What can hang from each mark
dabeg: bagad danu
bigag: telil vamo
bagad: dabeg gopit rapu telil
bofepid: vamo vita vono
danu: dabeg kadif tafi
getok: bigag pibef
vono: bofepid
kadif: danu
telil: bagad bigag
gopit: bagad
rapu: bagad
vamo: bofepid
pibef: sagos
sagos: pibef
tafi: danu

Every row comes from one small tree of marks. The marks that hang from a mark follow it in brackets, in alphabetical order. Every link used is in the known rows. Which tree was each row made from?
In the rows, zero is written as 128.
Known rows
sagos{pibef}: [146 158 122 128 144  97 139 170 132 121 167  96 142  54 164 168 159 149
 123 124 115 121  53 164 119 165 101 190 142 163 154 141  97 137 214 126
 148 128  97]
dabeg{bagad{rapu}}: [108 129 147 127 178 101 124 147 107 118 164 103 137  93 116  78 139 139
 103 140 100 156 116 137  94 112 111 146 124 149 134 140 120  99 153 124
 144 124 112]
dabeg{bagad danu{kadif tafi}}: [ 99 133 122 100 180  94  59 148 136 103 134 119 143  81 142  62 119 103
  94 156  84 112 118 128 171 140 137 156 109 125 154 150  84 125 202 147
 142  50 150]
gopit{bagad{rapu}}: [127 133 131 122 154 127 142 132 129 117 156 126 166 100 115 113 159 141
 115 138 102 168 116 140 115 113 112 155 130 121 116 102 127 127 141 135
 147 158 127]
bagad{dabeg{danu{kadif}} gopit rapu telil}: [158 127 148 138 113 111 128 142  85 134 102 133 175 175 114  80 134 124
  65 156  87  98 106  74 135  54  90  93  86 129 108  96 172 149  42 131
 168 135 113]
bagad{dabeg{danu} gopit telil{bigag{vamo}}}: [174 128 146 127 125 130 153 169 108 151 110 131 151 152 107 119  95 129
 112 139 124  90  91  62 142  89  48 108 105 108  93  91 160 171  61 133
 165 128 106]
gopit{bagad{dabeg{danu} rapu telil{bigag}}}: [147 127 134 125 147 140 139 133 111 127 122 135 194 132  79  93 123 126
  99 136 106 145 128  92 123  78  86 122 128 104  98  87 152 144  74 158
 169 149 114]
pibef{sagos}: [121 148 144 123 153 118 130 166 135 106 167 104 153  57 162 138 167 121
 143 155 125 129  54 152 113 164 109 182 145 162 151 136 110 141 202 112
 147 150 109]
getok{bigag{telil{bagad} vamo} pibef{sagos}}: [146 142 100 134 114 165 147 202 157 138 176 108  91  48 173 174 164  80
 208 151 113  86  68 149 136 213  82 169 200 193 159 114 108 152 209 199
 129 149 108]
vono{bofepid{vamo}}: [124 154 132 111 151  75 137 189  82 120 190  93 159  85 152 172 152 176
 141 142 134 111  74 132 119 160  74 204  96 135 142 117 119 105 187 101
 117 133 104]
kadif{danu{dabeg{bagad{telil}} tafi}}: [105 152 126 105 181 120  77 149 136  93 158 132 160  69 120  78 122 100
 115 163 110 120 122 145 155 130 127 165 105 123 143 150  56 139 198 128
 112  99 173]
tafi{danu{dabeg{bagad{gopit}} kadif}}: [111 136 137 106 177 109  72 139 122 100 162 113 129  95 176  97 134 122
 109 144  79 110 102 150 152 134 184 136  99  98 115 155  92 139 189  88
 101 121 158]
kadif{danu{dabeg{bagad} tafi}}: [107 150 118  99 187 124  83 153 137  98 164 125 153  65 132  89 125 103
 117 166 108 120 117 157 165 144 129 166 107 132 144 150  50 136 219 125
 113  91 167]
danu{dabeg kadif}: [122 147 126 131 149 108  98 133 122 127 165 127 144  84 187 136 153 120
 106 154 110  90 110 163 158 159 181 166  82 149 123 148  88 139 213  89
  85 130 149]
danu{dabeg kadif tafi}: [126 135 114 107 127 107  67 118 145 104 158 126 157  90 197 127 134 100
 108 183  99  89 126 153 182 157 205 177  97 117 116 146  66 149 238  95
  80 120 174]
dabeg{bagad{gopit rapu} danu{kadif}}: [114 137 144 123 175  95  98 145 100 128 122 119 146 116 122  45 137 116
  74 145  73 121 113 111 138  98 113 113  91 141 140 137 132 117 127 141
 162  79 124]
rapu{bagad{dabeg gopit telil}}: [136 130 172 119  97 123 147 139  85 150 136 129 151 167 124 127 116 135
 107 140 104 122  90  85 100  65  74 137  99 135 102  93 143 163  87 114
 179 158  89]
tafi{danu}: [123 123 117 104 169 113  99 163 128  82 179 107 130  89 148 142 134 155
 130 144 103 133  76 157 145 153 119 162 142 112 131 127  97 135 195 112
 119 137 136]
vono{bofepid{vamo vita}}: [118 145 128 101 153  55 168 190  74 120 190  95 151  81 159 191 171 179
 155 127 130 115  72 138 133 177  62 219  84 122 145 106 120  91 197  89
 107 129 107]
getok{bigag{telil{bagad{gopit}} vamo} pibef}: [159 132  98 130 107 155 156 191 142 159 172 121  82  85 161 174 142 102
 190 140 109  84  86 141 145 188  66 153 168 174 139  91 110 154 183 197
 119 145 113]
bigag{telil{bagad} vamo{bofepid{vita}}}: [142 105  80 130 146 104 209 228 148 169 171 143  59 102 180 177 103 133
 178 137 113  82  94 145 145 196  53 197 123 142 141  98 124 134 180 114
  97 121 153]
getok{bigag}: [132 148 126 117 136 120 124 156 116 119 182 118 126  82 129 154 158 123
 141 144 127 112  90 153 133 168  98 181 137 167 136 110  95 127 208 150
 122 154  91]
bofepid{vamo vita vono}: [112 133 111  80 150  47 242 151  77 101 173 112 115  40 145 222 204 171
 175  91 124 125  86 156 159 199  51 224  86  96 156 119 125  88 204  70
  92 134 112]
bigag{telil vamo{bofepid{vita vono}}}: [122 113  86 122 155  70 221 229 139 140 169 118  48  89 176 192 140 129
 175 133 117  82  92 146 144 194  47 197 101 126 147 114 133 130 172 112
  88 101 148]
vamo{bofepid}: [122 143 127 107 150  79 143 182 128 131 185 122 118 107 154 155 125 133
 112 153 118 107  66 149 110 144  88 210  90 143 138 108 101 131 194 100
 131 139 125]
bigag{vamo}: [137 129 119 135 148 119 146 185 149 123 167 114  96  83 152 159 145 153
 146 143 128 117  91 134 140 167  92 166 135 148 132 132 122 134 172 109
 124 122 131]
telil{bagad{dabeg gopit rapu} bigag{vamo}}: [191 103 121 132 116 162 197 153 107 173 140 128 153 147 119 146  83 133
 132 153 108 107 118  82 128 125  75 112 139 120  70  79 161 154  97 106
 146 183 101]
bagad{dabeg}: [144 123 130 122 144 119 152 168 111 139 158 112 140 119 147 152 135 153
 111 146 121 111  86 137 134 126  89 150 109 154 120 107 122 142 150 104
 145 134  95]
tafi{danu{dabeg{bagad{rapu}} kadif}}: [106 129 125 115 180 110  66 136 119  86 168 106 133  92 164  93 140 123
 102 152  75 119 118 154 147 135 196 136 116 110 120 164  96 121 190  98
  97 121 159]
rapu{bagad{dabeg{danu{kadif}} gopit telil}}: [132 133 160 120 103 120 122 141  84 147 119 135 155 167 127 110 117 122
  91 143  92 102  93  79 132  71  82 126  89 140 115  99 143 166  87 129
 184 123  99]
telil{bagad{dabeg rapu} bigag{vamo}}: [179 100 104 136 130 162 185 159 114 158 155 123 149 125 116 153  86 137
 135 154 114 109 127  97 132 146  85 129 156 136  84  93 149 139 124 112
 136 173 104]
dabeg{bagad{telil} danu{kadif}}: [ 95 147 146 127 187  88  74 154 116 113 132 131 145  82 117  52 129 115
  89 127  97 112 113 117 136 121 114 145  97 138 157 150 112 122 150 148
 145  71 140]
gopit{bagad{rapu telil}}: [125 138 143 129 144 121 133 127 128 108 148 138 178 104  98  97 154 137
 112 132 107 168 122 121  99  93 108 154 128 108 113 102 138 130 108 141
 144 173 138]
telil{bagad{gopit rapu}}: [156 124 132 129 127 128 173 137 103 148 156 137 168 123 129 122 121 143
 124 142  96 137  98 126 112 121  87 145 121 139 110  91 131 136 141 104
 141 184 114]
getok{bigag{telil vamo} pibef}: [143 133  95 131 119 143 132 198 147 136 180 105  68  72 161 178 161 106
 181 148 120  87  87 153 148 195  76 161 173 184 151 109 105 141 196 207
 113 122 113]
dabeg{bagad{gopit rapu} danu{kadif tafi}}: [116 128 135 104 158  94  73 132 118 109 116 118 157 122 131  37 121  98
  76 167  66 121 124 103 156  97 132 123 102 115 134 134 115 125 147 146
 157  72 145]

Write each row's tree
[102 137 135 114 178 105  59 138 126  86 165 118 135  84 162  92 133 120
 110 140  86 112 112 147 144 135 189 146 108  98 123 163  90 133 186  97
  93 123 166] | tafi{danu{dabeg{bagad{telil}} kadif}}
[103 162 135 124 198 121 102 161 118 111 164 132 150  64 113  85 137 117
 113 140 119 120 110 152 136 132 108 155  95 149 148 152  73 130 179 123
 117 107 153] | kadif{danu{dabeg{bagad{telil}}}}
[142 119 108 108 139 116 102 159 125 121 131 119 153 124 156 126 124 123
  93 168  98  86 101 122 188 132 115 145 106 139 131 113 108 151 168 128
 147  84 125] | bagad{dabeg{danu{kadif tafi}}}
[105 138 120  89 159  36 217 179 107 116 185 114 112  84 152 194 166 130
 139 122 108 110  68 152 122 169  64 229  61 108 144 101 110 117 200  75
 109 136 124] | vamo{bofepid{vita vono}}
[ 97 142 132 119 197  94  84 160 117 121 140 120 134  77 134  68 134 119
  91 133  92 112 107 136 153 141 117 147  98 152 160 151 101 118 182 142
 147  57 129] | dabeg{bagad danu{kadif}}
[118 146 126 102 173 125  93 143 125 102 151 124 161  91 125  74 126 101
 106 173  96 127 122 141 155 116 127 144 102 125 132 142  69 136 184 124
 122 105 164] | kadif{danu{dabeg{bagad{gopit rapu}} tafi}}
[165 116 146 128 117 121 170 148  89 146 135 110 157 169 132 121 138 146
  88 160  98 123  93 106 115  73  85 108 100 141  95  90 160 141  82 104
 163 162  88] | bagad{dabeg gopit rapu}
[102 135 127 109 185 109  65 143 126  91 170 110 127  81 174 102 136 123
 111 144  83 111 107 159 154 148 191 147 109 107 125 164  84 130 206  93
  93 114 160] | tafi{danu{dabeg{bagad} kadif}}
[146 134 161 137 115 101 139 130  98 117 140 131 170 140 109  93 140 138
  97 149 106 142  99  99  89  72  87 132 108 120 108 100 154 136  81 121
 143 182 122] | bagad{gopit rapu telil}
[161 114 103 126 136 134 175 166 126 150 175 131 134 112 121 154  82 123
 138 157 112 110 114 108 115 163  85 172 145 128  99  96 132 130 159 111
 124 178 127] | telil{bagad{rapu} bigag{vamo{bofepid}}}
[151 117 102 113 136 134 135 155 124 143 140 140 167 114 150 131 103 125
 116 152  93  93 106 125 177 148 106 155 118 140 126 100 105 153 178 115
 142 120 125] | telil{bagad{dabeg{danu{kadif tafi}}}}
[138 129 145 130 135 132 148 134 120 124 136 133 179 131 100 103 148 137
 102 135 104 154 124 108 104  72 103 134 121 110 100  92 153 139  76 133
 160 170 120] | gopit{bagad{dabeg rapu telil}}
[109 143 147 119 195 100 100 154 107 119 138 123 158  81  86  60 102 122
 109 121 116 134 107 108 118 115  75 146 119 128 142 136 111 121 144 160
 153  89 118] | dabeg{bagad{telil{bigag}} danu}
[163 114 125 114 112 117 119 140 102 129 108 119 169 173 142  96 127 117
  70 182  75  97 109  92 169  79 110 103  96 125 106  96 147 151  98 128
 166 112 117] | bagad{dabeg{danu{kadif tafi}} gopit rapu}
[129 133 130 115 143  77 179 168 120 113 165 126 126  86 117 169 128 125
 146 127 132 107  98 105 113 157  66 193 103  91 116 106 131 134 145 106
 105 154 137] | bagad{telil{bigag{vamo{bofepid{vita vono}}}}}
[107 137 129 105 153 101  58 118 143 108 154 120 149  82 186  86 126  91
 104 172  89 101 138 147 163 141 211 168  91 112 119 163  65 135 231  98
  89 100 171] | danu{dabeg{bagad} kadif tafi}
[120 132 162 123 165 100 136 142 101 132 150 108 141 115 118  70 135 135
  99 140  93 153 106 121  90  89 100 130 106 133 120 127 133 113 127 118
 154 133 108] | dabeg{bagad{gopit rapu}}
[135 136 126 113 164 135 148 159 130 138 134 130 161 110 123 122 143 141
 115 125 107 136  97 131 151 112  85 144 112 124 121  96 125 150 132 138
 171 116 111] | gopit{bagad{dabeg{danu}}}
[118 138 175 131 155  94 127 136  99 123 141 119 152 120 101  53 130 130
  97 134  97 154 112 102  73  68  98 128 104 120 117 126 142 117  94 123
 153 147 118] | dabeg{bagad{gopit rapu telil}}
[128 164 135 112 119 137 112 162 134 106 186  91 135  46 155 166 197  86
 166 153 114 112  47 157 119 183 105 183 172 187 159 115  90 141 226 183
 148 160  87] | getok{bigag pibef{sagos}}
[178 119 123 113 140 149 176 148  95 176 134 139 182 134 117 137  72 130
 125 136 112 100  93 101 148 129  57 129 115 124  92  72 127 166 136 121
 157 153  91] | telil{bagad{dabeg{danu} gopit} bigag}
[107 153 125 124 200 125 109 158 110 112 167 121 148  73 115  85 145 121
 106 150 109 128 116 159 140 132 114 145 102 161 146 152  79 119 181 123
 121 106 145] | kadif{danu{dabeg{bagad{rapu}}}}
[125 137 155 113 136 101  97 112 123 108 140 121 169 117 139  59 117 102
 112 163  90 141 130 112 116  75 160 145 103  94 101 146  96 134 151 107
 117 140 153] | danu{dabeg{bagad{gopit rapu telil}} tafi}
[144 129 160 113 110 130 137 138  76 153 123 130 167 166 103 118  91 124
 104 141 107 114  93  70 120  70  56 124 107 128  99  87 143 167  85 140
 188 139  85] | rapu{bagad{dabeg{danu} gopit telil{bigag}}}
[158 100  75 151 145 147 165 215 143 170 136 140  86 110 172 144  99 133
 153 146 109  65 117 128 180 179  75 132 140 164 135 114 138 155 145 140
 116  91 141] | bigag{telil{bagad{dabeg{danu{kadif}}}} vamo}
[119 133 114 111 165 114  72 143 129  87 173 116 135  87 182 135 142 130
 116 152  91 101  97 164 169 160 186 155 113 112 122 149  85 141 213  91
  86 131 161] | tafi{danu{dabeg kadif}}
[167 107 104 112 137 130 210 185 124 173 167 134 121 120 141 188  81 129
 151 139 119  87  99 108 141 173  65 178 120 118  94  80 129 145 161  90
 127 161 112] | telil{bagad{dabeg} bigag{vamo{bofepid{vita}}}}
[148 124 143 125 137 140 146 126 114 128 137 132 191 131  88 106 126 129
 103 139 112 150 133  99 104  80 101 131 128  98  85  84 152 143  78 141
 156 179 115] | gopit{bagad{dabeg rapu telil{bigag}}}
[142 129  97 138 134 134 141 199 139 137 171 121  70  85 149 160 141 119
 170 150 131  87 106 146 149 191  79 162 160 174 139 117 115 136 187 172
 103 126 112] | getok{bigag{telil vamo}}
[163 125 152 138 112 120 144 137 108 125 137 127 157 139  98 109 115 129
 112 155 118 129 113  74  97  91  81 121 128 104  86  98 165 142  72 129
 136 183 125] | bagad{gopit rapu telil{bigag{vamo}}}
[111 160 138 116 196 124 116 161 114 126 160 128 144  76 126  91 138 118
 112 142 113 119 100 156 144 131 103 146  85 148 141 144  74 138 182 115
 125 104 144] | kadif{danu{dabeg{bagad{gopit}}}}
[151 134 153 114 121  91 168 164 119 140 150 138 128 126 125 146 110 124
 133 135 127 105  83  88 110 123  62 170  93  87  97  86 141 151 114 108
 125 166 134] | bagad{gopit telil{bigag{vamo{bofepid{vita}}}}}
[108 134 134 110 179 112  56 132 122  90 166 116 144  84 153  95 115 114
 110 144  92 108 118 140 143 141 188 143 115  89 110 157  90 136 188 105
  90 130 163] | tafi{danu{dabeg{bagad{telil{bigag}}} kadif}}
[174 107 108 127 138 161 182 169 126 166 160 129 140 108 130 170  80 138
 149 142 127  97 112 107 142 167  79 146 146 131  89  93 130 154 152 106
 132 161 107] | telil{bagad{dabeg} bigag{vamo}}
[141 148 116 121 115 138 126 177 144 119 187  99  90  66 146 184 179 112
 167 143 118 102  75 143 140 186  91 171 162 175 145 112  99 136 202 181
 131 139 105] | getok{bigag{vamo} pibef}
[142 132 145 116 144 139 143 136 126 135 141 137 181 114 102 123 119 131
 116 128 124 138 117 109 115 100  95 148 118  93  90  84 134 158 105 135
 151 167 118] | gopit{bagad{dabeg telil{bigag}}}
[161  98  84 150 141 150 188 214 144 172 150 134  83 109 168 159  97 145
 168 142 120  85 112 133 153 172  65 141 149 161 125 109 138 152 145 129
 114 120 131] | bigag{telil{bagad{dabeg}} vamo}
[150 105  84 149 147 142 175 208 151 160 160 138  82  88 167 154 102 144
 176 140 122  96 111 143 149 189  68 156 155 159 136 116 126 145 170 135
 102 122 145] | bigag{telil{bagad} vamo}
[165  91  82 158 135 152 190 206 134 167 147 129  91 123 157 145 102 143
 156 153 110  95 124 126 144 157  69 128 156 164 120 109 153 141 123 134
 117 129 129] | bigag{telil{bagad{dabeg rapu}} vamo}
[148 121 131 143 130 121 130 145 116 108 155 121 152 110  95 117 119 134
 117 156 126 132 126  93 101 120  95 141 149 123 104 115 150 125 106 137
 123 171 130] | bagad{rapu telil{bigag{vamo}}}
[140 123 132 123 146 137 158 141 120 133 144 122 167 127 117 118 152 142
 105 141  99 153 118 128 121  94 107 136 122 124 102  93 143 136 108 127
 161 157 109] | gopit{bagad{dabeg rapu}}
[154 130 104 125 106 146 147 163 113 151 173 120 122  99 145 152 144 100
 163 147  98 101  91 150 128 162  74 149 162 179 138  79 108 142 180 205
 125 164 100] | getok{bigag{telil{bagad{gopit rapu}}} pibef}
[127 120  88 130 154  86 195 228 146 140 168 116  53  91 172 177 125 126
 164 145 121  78  94 141 133 180  56 186 110 136 144 123 132 141 164 120
  96 105 146] | bigag{telil vamo{bofepid{vono}}}
[126 132 174 125 156 103 124 128  94 128 142 118 164 120  89  57 109 122
  96 138 106 150 121  93  73  76  95 124 112 108 102 118 142 121  95 133
 148 155 114] | dabeg{bagad{gopit rapu telil{bigag}}}
